Every row comes from one small tree of marks. Brackets hold a mark, then the marks that hang from it, in the order of their numbers. Every link used is in the known rows. Which tree was each row made from?
Known rows
(k408 (k57 k650 k869)): [-0.10 -0.34  0.14  0.02 -0.01 -0.23  0.28  0.04  0.15 -0.15  0.18  0.07
  0.17 -0.21  0.14 -0.05 -0.07 -0.29 -0.13  0.03  0.07 -0.07]
(k650 (k938 (k575 (k57 k319 k883)))): [-0.02 -0.06 -0.07  0.06 -0.02 -0.32 -0.19  0.31  0.00  0.16 -0.02  0.20
  0.25 -0.05 -0.19 -0.13 -0.17  0.28 -0.01 -0.33  0.22 -0.16]
(k938 (k575 (k57 k408 k650 k869))): [-0.16 -0.09 -0.03  0.06 -0.02 -0.36  0.02  0.35  0.24 -0.23  0.20  0.12
  0.31 -0.29 -0.01 -0.15 -0.20 -0.14 -0.19 -0.09  0.14 -0.24]
(k575 (k57 k319 k408 k650 k883) k938): [-0.03 -0.43  0.03  0.09 -0.24 -0.27  0.31  0.41  0.14 -0.24  0.20  0.26
  0.31 -0.29 -0.24 -0.12 -0.17  0.24 -0.08 -0.16  0.12 -0.33]
(k408 (k57 k319 (k650 k938) k869 k883)): [-0.08 -0.52  0.21  0.10  0.04 -0.40  0.20  0.18  0.03  0.02  0.21  0.13
  0.25 -0.12  0.04 -0.05 -0.12 -0.14 -0.11 -0.14  0.13 -0.13]
(k650 k938): [ 0.00 -0.18 -0.07  0.00  0.05  0.01  0.00  0.01  0.04  0.16 -0.15  0.04
  0.12  0.03  0.03 -0.03 -0.04  0.31 -0.05  0.02  0.23 -0.05]
(k186 (k57 k319 k650 k883)): [-0.12  0.07  0.23  0.12 -0.03 -0.37  0.18  0.21  0.10 -0.03  0.19  0.16
  0.16 -0.02 -0.05 -0.10 -0.07 -0.33  0.01 -0.13 -0.04 -0.16]
(k57 k319 k650 k869 k883): [-0.05 -0.20  0.18  0.14  0.05 -0.39  0.22  0.23  0.07 -0.11  0.19  0.12
  0.19 -0.19 -0.02 -0.03  0.03 -0.26 -0.15 -0.12  0.13 -0.23]
(k186 (k57 k408 k869 k883)): [-0.02  0.08  0.18  0.08  0.01 -0.49 -0.03  0.36  0.37  0.26  0.38  0.08
  0.29  0.21  0.33 -0.07 -0.24 -0.24 -0.13  0.03  0.10 -0.15]
(k62 (k57 k319 k408 k650 k883)): [-0.05 -0.27  0.18  0.06  0.01 -0.31  0.16  0.37  0.11 -0.11  0.20  0.21
  0.29 -0.24 -0.11 -0.11  0.02 -0.19 -0.16 -0.04  0.02 -0.26]
(k938 (k575 (k57 k319 k408 k869 k883))): [-0.10 -0.17  0.00  0.11 -0.01 -0.55 -0.11  0.51  0.19  0.05  0.27  0.19
  0.34 -0.21  0.03 -0.10 -0.21 -0.11 -0.17 -0.27  0.18 -0.22]
(k575 (k57 k319 k650)): [-0.14 -0.34 -0.01 -0.02 -0.11 -0.12  0.27  0.18  0.00 -0.38 -0.02  0.20
  0.16 -0.39 -0.19 -0.11 -0.01 -0.19 -0.07 -0.07  0.05 -0.09]
(k858 (k57 k319 k408 k650 k869 k883)): [-0.16 -0.25  0.14  0.28  0.06 -0.56  0.23  0.31  0.20 -0.24  0.49  0.11
  0.26 -0.28  0.10 -0.06 -0.12 -0.36 -0.14 -0.12  0.13 -0.23]
(k408 (k57 k319 (k650 k938) k869)): [-0.23 -0.78  0.10  0.13  0.05 -0.25  0.30  0.09 -0.02 -0.15  0.12  0.09
  0.20 -0.29  0.06 -0.03 -0.06 -0.22 -0.13 -0.03  0.11 -0.02]
(k408 k57): [-0.05 -0.19  0.03 -0.03 -0.05 -0.10  0.13 -0.02  0.12  0.12  0.04  0.10
  0.10 -0.09  0.12 -0.04 -0.07  0.00 -0.01 -0.03  0.08  0.02]
(k62 k57): [ 0.01 -0.16  0.00 -0.10 -0.03 -0.02  0.03  0.10  0.13 -0.01 -0.07  0.13
  0.19 -0.10  0.04 -0.09  0.07 -0.06 -0.12  0.09  0.11 -0.06]
(k650 (k938 (k575 (k57 k319 k869)))): [-0.21 -0.49 -0.14  0.08  0.02 -0.29 -0.08  0.29 -0.01 -0.06 -0.02  0.13
  0.27 -0.27 -0.02 -0.09 -0.14  0.00 -0.14 -0.20  0.25 -0.06]
(k575 (k57 k319 k869) k938): [-0.13 -0.80 -0.11  0.06 -0.22 -0.16  0.29  0.27  0.08 -0.28  0.06  0.18
  0.26 -0.36  0.00 -0.05 -0.09  0.03 -0.16 -0.09  0.23 -0.09]
(k186 (k57 (k650 k938) k869 k883)): [ 0.01  0.00  0.21  0.07  0.05 -0.38  0.03  0.20  0.23  0.12  0.22  0.08
  0.28  0.25  0.13 -0.11 -0.21 -0.11 -0.08  0.01  0.13 -0.19]
(k62 (k57 k319 k408 k650 k869 k883)): [-0.08 -0.43  0.22  0.07  0.05 -0.44  0.17  0.44  0.17 -0.16  0.31  0.17
  0.36 -0.28  0.03 -0.09  0.00 -0.39 -0.27  0.01  0.07 -0.26]

Which tree is each row?
[-0.19 -0.27  0.05  0.12  0.08 -0.30  0.04  0.06  0.07  0.00  0.10  0.05
  0.21 -0.14  0.04 -0.10 -0.17 -0.01 -0.09 -0.15  0.17 -0.13] | (k408 (k57 (k650 (k938 k575)) k869))
[ 0.03  0.15  0.18  0.03  0.00 -0.41 -0.03  0.23  0.30  0.24  0.26  0.09
  0.23  0.25  0.28 -0.07 -0.16 -0.26 -0.08 -0.03  0.11 -0.11] | (k186 (k57 k869 k883))
[-0.09  0.04 -0.02  0.10 -0.05 -0.43 -0.12  0.44  0.13  0.10  0.17  0.21
  0.28 -0.19 -0.12 -0.12 -0.19  0.07 -0.06 -0.31  0.12 -0.21] | (k938 (k575 (k57 k319 k408 k883)))
[ 0.01  0.33  0.04  0.03 -0.05 -0.36 -0.09  0.36  0.23 -0.01  0.19  0.21
  0.30 -0.08 -0.18 -0.20 -0.23  0.14 -0.06 -0.24  0.10 -0.34] | (k938 (k575 (k57 k408 k650 k883)))
[-0.07 -0.08  0.01  0.08 -0.03 -0.49 -0.09  0.39  0.11  0.03  0.16  0.20
  0.28 -0.18 -0.03 -0.11 -0.13 -0.13 -0.12 -0.32  0.19 -0.18] | (k938 (k575 (k57 k319 k869 k883)))
[ 0.10 -0.22  0.08 -0.04 -0.02 -0.33  0.00  0.38  0.25 -0.04  0.24  0.17
  0.40  0.02  0.03 -0.14 -0.26  0.12 -0.19  0.01  0.23 -0.28] | (k575 (k57 k408 (k650 k938) k869 k883))
[-0.12 -0.12 -0.11  0.03 -0.03 -0.33 -0.11  0.37  0.25 -0.01  0.18  0.11
  0.30 -0.21  0.11 -0.11 -0.21 -0.05 -0.19 -0.09  0.20 -0.15] | (k938 (k575 (k57 k408 k869)))
[-0.03  0.29  0.23  0.07 -0.01 -0.37  0.08  0.27  0.30  0.10  0.30  0.12
  0.23  0.14  0.06 -0.12 -0.20 -0.15 -0.03 -0.02 -0.02 -0.24] | (k186 (k57 k408 k650 k883))
[-0.12 -0.23  0.07  0.26  0.07 -0.40  0.14  0.22  0.09 -0.12  0.31  0.11
  0.25 -0.14 -0.05 -0.07 -0.15  0.04 -0.03 -0.14  0.14 -0.20] | (k858 (k57 k319 k408 (k650 k938) k883))
[-0.32 -0.46  0.01  0.30  0.16 -0.37  0.07  0.29  0.01 -0.10  0.13  0.03
  0.24 -0.35 -0.04 -0.05 -0.10 -0.06 -0.19 -0.14  0.17 -0.19] | (k57 k319 k408 (k650 (k938 k575)) k869)
[-0.02 -0.06  0.23  0.13  0.07 -0.44  0.02  0.32  0.29  0.14  0.34  0.08
  0.34  0.20  0.19 -0.11 -0.28 -0.11 -0.13  0.04  0.11 -0.23] | (k186 (k57 k408 (k650 k938) k869 k883))
[-0.24 -0.52  0.08  0.19  0.07 -0.30  0.31  0.27  0.08 -0.25  0.21  0.06
  0.20 -0.42  0.06 -0.01  0.01 -0.35 -0.22  0.01  0.09 -0.15] | (k57 k319 k408 k650 k869)
[-0.02  0.24  0.07  0.16  0.12 -0.32 -0.13  0.25  0.14  0.21  0.10  0.07
  0.25  0.05 -0.15 -0.12 -0.19  0.38 -0.05 -0.21  0.19 -0.35] | (k57 k408 (k650 (k938 k575)) k883)
[-0.05 -0.44  0.03 -0.01  0.03 -0.22  0.05  0.31  0.24 -0.03  0.17  0.09
  0.32 -0.18  0.25 -0.05 -0.02 -0.23 -0.28  0.19  0.15 -0.11] | (k62 (k57 k408 k869))
[-0.05 -0.40  0.18  0.09 -0.01 -0.44  0.15  0.20  0.10  0.14  0.25  0.15
  0.19 -0.12  0.18 -0.01 -0.08 -0.27 -0.11 -0.16  0.12 -0.06] | (k408 (k57 k319 k869 k883))
[-0.04 -0.02  0.04  0.17  0.01 -0.37  0.10  0.13  0.09  0.00  0.22  0.13
  0.13 -0.11  0.01 -0.04 -0.04 -0.11  0.02 -0.21  0.14 -0.08] | (k858 (k57 k319 k883))
[-0.09 -0.28  0.18  0.18  0.07 -0.47  0.21  0.35  0.14 -0.08  0.31  0.11
  0.25 -0.24  0.04 -0.03 -0.03 -0.25 -0.20 -0.09  0.11 -0.26] | (k57 k319 k408 k650 k869 k883)
[-0.04  0.06  0.10  0.20  0.15 -0.45 -0.12  0.31  0.19  0.16  0.22  0.04
  0.31  0.03 -0.01 -0.10 -0.21  0.19 -0.15 -0.16  0.24 -0.35] | (k57 k408 (k650 (k938 k575)) k869 k883)
[-0.16 -0.57 -0.04  0.04 -0.05 -0.13  0.17  0.29  0.02 -0.24  0.03  0.18
  0.27 -0.33 -0.16 -0.10 -0.13  0.05 -0.11 -0.01  0.10 -0.12] | (k575 (k57 k319 k408 (k650 k938)))
[-0.20 -0.15 -0.13  0.06 -0.06 -0.21 -0.01  0.23  0.00 -0.10 -0.05  0.18
  0.16 -0.32 -0.16 -0.11 -0.07 -0.04 -0.04 -0.27  0.12 -0.06] | (k938 (k575 (k57 k319)))
[ 0.12  0.10  0.10  0.03  0.05 -0.15  0.03  0.09  0.09  0.12 -0.01  0.10
  0.19  0.13 -0.12 -0.08 -0.06  0.30 -0.02 -0.06  0.20 -0.24] | (k57 (k650 k938) k883)
[-0.17 -0.77  0.09  0.04  0.07 -0.18  0.21  0.22 -0.03 -0.28  0.01  0.12
  0.29 -0.32 -0.02 -0.08  0.07 -0.27 -0.23  0.09  0.14 -0.09] | (k62 (k57 k319 (k650 k938) k869))
